What can hang from each mark:
pafa: modav sozaku
pere: fope modav
legiz: vupaz
sozaku: pafa
vupaz: fope legiz sozaku
modav: pafa pere
fope: pere vupaz

Each row was made from one small tree. The marks that hang from a mark follow it in brackets, in alphabetical order. Every link used is in the known rows. Write each row's tree.
Known rows:
legiz[vupaz]: [-2.517  1.002  2.057 -3.399  1.428  0.626 -1.755  0.170 -3.837  1.556
  2.120 -1.305  1.348  4.566 -0.702 -3.267 -1.469  1.826 -0.086  3.952]
pafa[modav[pere[fope[vupaz[legiz]]]] sozaku]: [ 0.882  1.693  0.999 -1.748  1.764  0.643 -2.935  1.027 -0.789  2.542
 -0.245  4.675  1.241  1.335  1.012 -3.258 -0.391 -1.605  2.176  1.363]
fope[pere[modav[pafa[sozaku]]] vupaz[legiz]]: [ 3.651  0.518  4.069  2.912  3.050  0.624 -0.411 -0.732 -2.460  1.778
  1.319  1.919  0.853  1.448  2.650 -2.969 -0.047 -0.415  0.283  2.749]
fope[vupaz[sozaku[pafa[modav]]]]: [-0.157  0.045  0.874 -2.104  2.730 -0.437 -1.390  0.983 -4.720  0.259
  2.705 -1.538 -1.747  0.758  2.089 -3.189  0.025  1.119 -0.074  3.878]
vupaz[fope[pere] legiz sozaku[pafa[modav]]]: [ 4.154 -0.048 -0.647 -3.035  3.419 -1.390 -2.215  0.665 -2.945  3.067
  5.383 -0.736 -1.537  1.043  3.137 -3.590  0.694  0.894  3.536  3.182]
modav[pafa[sozaku] pere[fope[vupaz[legiz]]]]: [ 2.385  1.917  0.300 -0.862  3.004  2.593 -0.900 -0.576 -0.724  0.579
  0.211  3.893  4.755  1.901  4.197 -0.860  0.426  0.960 -1.080  1.343]
fope[pere[modav[pafa]] vupaz[sozaku]]: [ 3.293  0.278  1.653  2.115  4.464  0.429  0.183  0.402 -5.327  0.128
  1.955 -0.640 -1.969  1.602  2.951 -1.840 -1.639  1.304 -0.716  3.379]
vupaz[fope legiz sozaku[pafa]]: [ 2.792  0.956 -1.299 -3.874  2.750 -0.012 -2.590 -1.379 -1.686  2.907
  6.300 -3.168  0.944  2.024  4.091 -1.243  0.785  3.137  2.934  4.019]
modav[pafa pere]: [ 0.624 -0.201 -0.392 -2.399  0.515  2.314 -0.537  2.445 -4.430  0.200
  0.299  1.068  4.263  1.402  5.022  0.000 -2.211  2.147 -0.620  1.871]
fope[pere[modav] vupaz[legiz sozaku[pafa]]]: [ 3.433  1.764  2.580  2.153  4.611 -0.914 -0.971 -1.144 -3.570  2.271
  2.566 -1.325 -0.423  1.575  3.953 -3.162  0.041  0.515  0.005  4.655]
sozaku[pafa]: [-0.941 -0.966  0.490 -4.345  1.393  1.480 -2.451  1.737 -3.323  1.015
  2.089 -0.672  2.716  2.556  4.047 -2.196 -0.314  3.573  0.961  4.605]
pafa[modav[pere[fope[vupaz]]] sozaku]: [-0.120  0.613  0.132 -2.148  2.067  1.175 -2.423  2.472 -1.665  1.423
 -0.940  4.918  0.358  1.884  0.867 -3.046 -1.055 -0.253  2.091  1.505]
legiz[vupaz[fope[pere] sozaku]]: [ 0.912  1.041  0.001 -1.829  4.332 -0.476 -0.183 -0.003 -3.765  1.955
  4.738 -1.893 -2.392  4.810 -0.785 -2.649 -0.873  2.483  1.244  4.035]
modav[pafa[sozaku] pere[fope]]: [ 1.678  0.184 -1.312 -3.868  2.392  3.323 -2.280  1.761 -1.494  0.622
 -0.087  4.466  4.471  2.796  4.471  0.305 -0.774  3.066  0.325  1.601]
modav[pafa[sozaku] pere[fope[vupaz]]]: [ 1.337  0.908 -0.610 -1.258  3.308  3.120 -0.607  0.959 -1.597 -0.590
 -0.420  4.074  3.842  2.421  3.993 -0.779 -0.112  2.283 -1.141  1.568]
legiz[vupaz[fope[pere] sozaku[pafa]]]: [ 1.213  0.664 -0.570 -2.717  5.005 -0.294 -0.209  0.492 -3.675  1.224
  4.360 -1.959 -0.532  4.787  1.422 -3.588  0.307  3.792  0.147  4.699]
sozaku[pafa[modav[pere[fope[vupaz[legiz]]]]]]: [ 0.828  1.612 -0.350 -2.486  2.781  0.736 -2.309  1.096 -2.582  0.635
 -0.413  1.872  3.806  1.037  4.451 -5.253 -0.062 -0.076  0.016  2.045]
legiz[vupaz[sozaku]]: [-1.370  1.541  1.448 -3.674  2.292 -0.143 -2.074 -0.460 -4.275  2.283
  3.573 -2.578 -0.861  4.217 -0.721 -1.443 -1.327  2.084 -0.390  4.508]
fope[pere[modav] vupaz[legiz sozaku]]: [ 3.168  2.088  3.088  3.045  3.792 -1.164 -1.019 -1.515 -3.653  2.989
  2.923 -1.227 -2.259  1.546  1.650 -2.187 -1.159 -0.884  1.240  4.096]
pafa[modav[pere] sozaku]: [-0.458 -0.981  1.079 -3.193 -0.551  0.581 -2.827  3.965 -2.766  3.047
 -0.335  4.139  0.412  1.092  1.277 -1.550 -1.761 -0.223  3.162  2.042]
pafa[modav sozaku]: [-0.865 -1.684  2.014 -4.579 -0.440  0.478 -4.115  2.905 -2.645  2.981
  1.689  2.849 -1.493  1.604 -0.476 -2.316 -0.944  0.306  4.042  2.613]

Which tree is each row?
[ 0.679  2.195  2.450 -0.011  1.978 -0.613 -1.188 -2.303 -3.171  2.370
  4.604 -2.579 -1.157  1.195  0.825 -0.770 -0.022 -0.408  0.634  3.999]
fope[vupaz[legiz sozaku]]
[ 0.993  1.842  1.909 -0.746  2.738 -0.444 -1.107 -1.903 -2.978  1.761
  4.131 -2.555  0.588  1.137  3.113 -1.589  1.130  0.921 -0.597  4.701]
fope[vupaz[legiz sozaku[pafa]]]
[ 0.141  1.877 -0.570 -2.360  4.489  1.197 -2.414 -1.140 -2.578  0.350
  3.228 -0.734 -1.426  3.380  0.780 -1.468 -0.550  2.120  0.810  3.708]
pere[fope[vupaz[sozaku]]]
[ 4.512  1.458  2.667  2.582  4.065 -0.242 -0.374 -1.583 -4.273  1.564
  2.861 -0.969 -0.867  0.971  3.132 -2.077 -0.819 -0.319 -0.546  3.086]
fope[pere[modav[pafa]] vupaz[legiz sozaku]]
[ 0.461  1.298 -2.023 -4.019  3.315 -0.234 -0.987  1.643 -3.829  1.172
  2.154 -1.643  1.051  3.114  2.098 -4.376 -1.034  2.584  0.066  2.726]
legiz[vupaz[fope sozaku[pafa[modav[pere]]]]]
[ 1.669 -1.264  1.323 -2.869  1.008  2.515 -3.715  1.277 -2.707  1.602
  0.960  1.017  2.161  2.239  3.507 -1.172 -2.030  3.055  1.897  2.729]
pere[modav[pafa[sozaku]]]
[ 2.035  0.920 -0.647 -1.854  5.447 -0.086 -1.223  0.288 -3.597  1.544
  3.180 -2.328 -0.212  4.901  2.241 -4.398 -0.982  3.978  0.663  4.520]
legiz[vupaz[fope[pere[modav]] sozaku[pafa]]]
[ 2.508  3.365  0.216 -0.727  4.731  0.856 -4.350 -3.014 -1.680  2.155
  2.450 -1.435  0.082  2.906  1.989 -2.679 -1.636  0.839  1.774  3.308]
pere[fope[vupaz[legiz sozaku]] modav]
[ 2.058  1.807  3.337  1.944  3.330 -1.323  0.211 -1.534 -3.657  2.596
  4.325 -0.784 -2.742  1.479  0.696 -1.119  0.414 -0.954  0.512  4.293]
fope[pere vupaz[legiz sozaku]]
[ 2.335  1.402  2.856  1.205  4.080 -1.103  0.279 -1.142 -3.560  2.020
  3.873 -0.824 -0.914  1.414  2.891 -2.114  1.479  0.323 -0.692  4.999]
fope[pere vupaz[legiz sozaku[pafa]]]
[ 2.550  0.377  0.674 -0.812  2.127  0.005 -0.978 -0.259 -1.818  3.068
  5.011 -0.205  0.030  2.626  1.550 -2.653 -0.301  0.782  4.471  2.984]
vupaz[fope[pere] legiz]
[ 3.919  2.799 -0.259 -1.280  4.931  1.826 -3.612 -2.899 -2.432  0.440
  2.250 -1.157  1.650  2.246  3.722 -2.505 -1.156  1.602 -0.129  2.069]
pere[fope[vupaz[legiz sozaku]] modav[pafa]]
[ 3.090  1.736  1.072 -1.102  3.963  2.694 -3.743 -2.299 -0.441  0.718
  0.908  1.788  3.095  2.708  3.195 -3.266 -0.289  1.422  0.687  1.846]
pere[fope[vupaz[legiz]] modav[pafa[sozaku]]]
[ 2.354 -0.152 -0.621 -4.448  3.429  3.549 -5.273  0.381 -1.283  0.946
  0.433  2.452  2.831  3.823  3.522 -2.101 -1.694  3.803  2.121  2.178]
pere[fope modav[pafa[sozaku]]]
[ 1.371  2.017  1.022 -0.464  2.191 -0.985 -0.853 -0.053 -3.679  1.871
  1.859 -0.780  0.965 -0.376  3.697 -2.655  0.146 -0.879 -0.687  3.098]
fope[vupaz[legiz sozaku[pafa[modav[pere]]]]]
[ 0.451  3.124 -0.085 -0.343  2.790  1.414 -1.267 -0.707 -1.654  1.271
  0.551  1.368  3.531  2.506  2.964 -2.065 -1.078  0.052  0.473  2.415]
modav[pere[fope[vupaz[legiz]]]]
[ 4.678  0.071  0.105 -0.273  2.708  1.047 -1.629 -0.389 -2.353  2.028
  3.551 -0.483  1.693  2.049  3.727 -3.395 -1.492  1.420  3.547  1.843]
vupaz[fope[pere[modav[pafa]]] legiz]
[ 2.674 -1.519  2.070 -0.812  2.261  1.707 -2.094  2.221 -3.393  1.817
  0.796  2.684  0.443  2.698  3.175 -1.593 -1.533  2.225  1.877  3.102]
fope[pere[modav[pafa[sozaku]]]]
[-0.286  0.540  0.815 -1.298  3.191  0.221 -0.656 -0.065 -4.002  0.311
  3.272 -2.279 -0.559  1.731  2.865 -1.462  0.233  2.573 -0.737  4.849]
fope[vupaz[sozaku[pafa]]]
[ 4.619 -0.613 -1.686 -1.274  4.270  0.792 -1.429  1.035 -4.091  1.169
  4.237 -1.463 -1.881  2.507  3.462 -1.321 -2.195  3.517  3.145  2.699]
vupaz[fope[pere[modav[pafa]]] sozaku]
[ 1.263  0.177 -0.518 -3.521  4.545 -0.874 -0.840  1.450 -4.266  1.175
  3.596 -1.231 -1.766  3.797  0.684 -5.274 -0.181  2.494  0.722  3.593]
legiz[vupaz[fope[pere] sozaku[pafa[modav]]]]
[ 1.166  3.078  0.439 -1.879  4.100  0.576 -2.892 -2.850 -1.740  1.660
  3.924 -0.924 -0.428  2.825  1.042 -1.604  0.060  0.748  1.067  3.408]
pere[fope[vupaz[legiz sozaku]]]
[ 1.582 -1.040 -2.495 -5.332  2.718  0.036 -2.877  1.964 -3.484  1.105
  4.545 -2.053 -1.540  1.547  3.032 -3.114 -0.524  3.314  3.401  3.066]
vupaz[fope sozaku[pafa[modav]]]
[ 0.132  0.467 -1.177 -5.113  3.515 -0.285 -2.047  0.733 -3.803  1.041
  3.763 -2.674 -0.559  3.539  0.776 -5.001 -0.516  2.971  0.781  3.211]
legiz[vupaz[fope sozaku[pafa[modav]]]]
[ 1.947  1.905 -2.059 -1.478  4.205  2.282 -0.437  0.300 -3.565 -1.175
  0.710  0.961  2.502  1.947  4.563 -0.259 -1.169  2.263 -1.989  1.619]
modav[pafa pere[fope[vupaz[sozaku]]]]
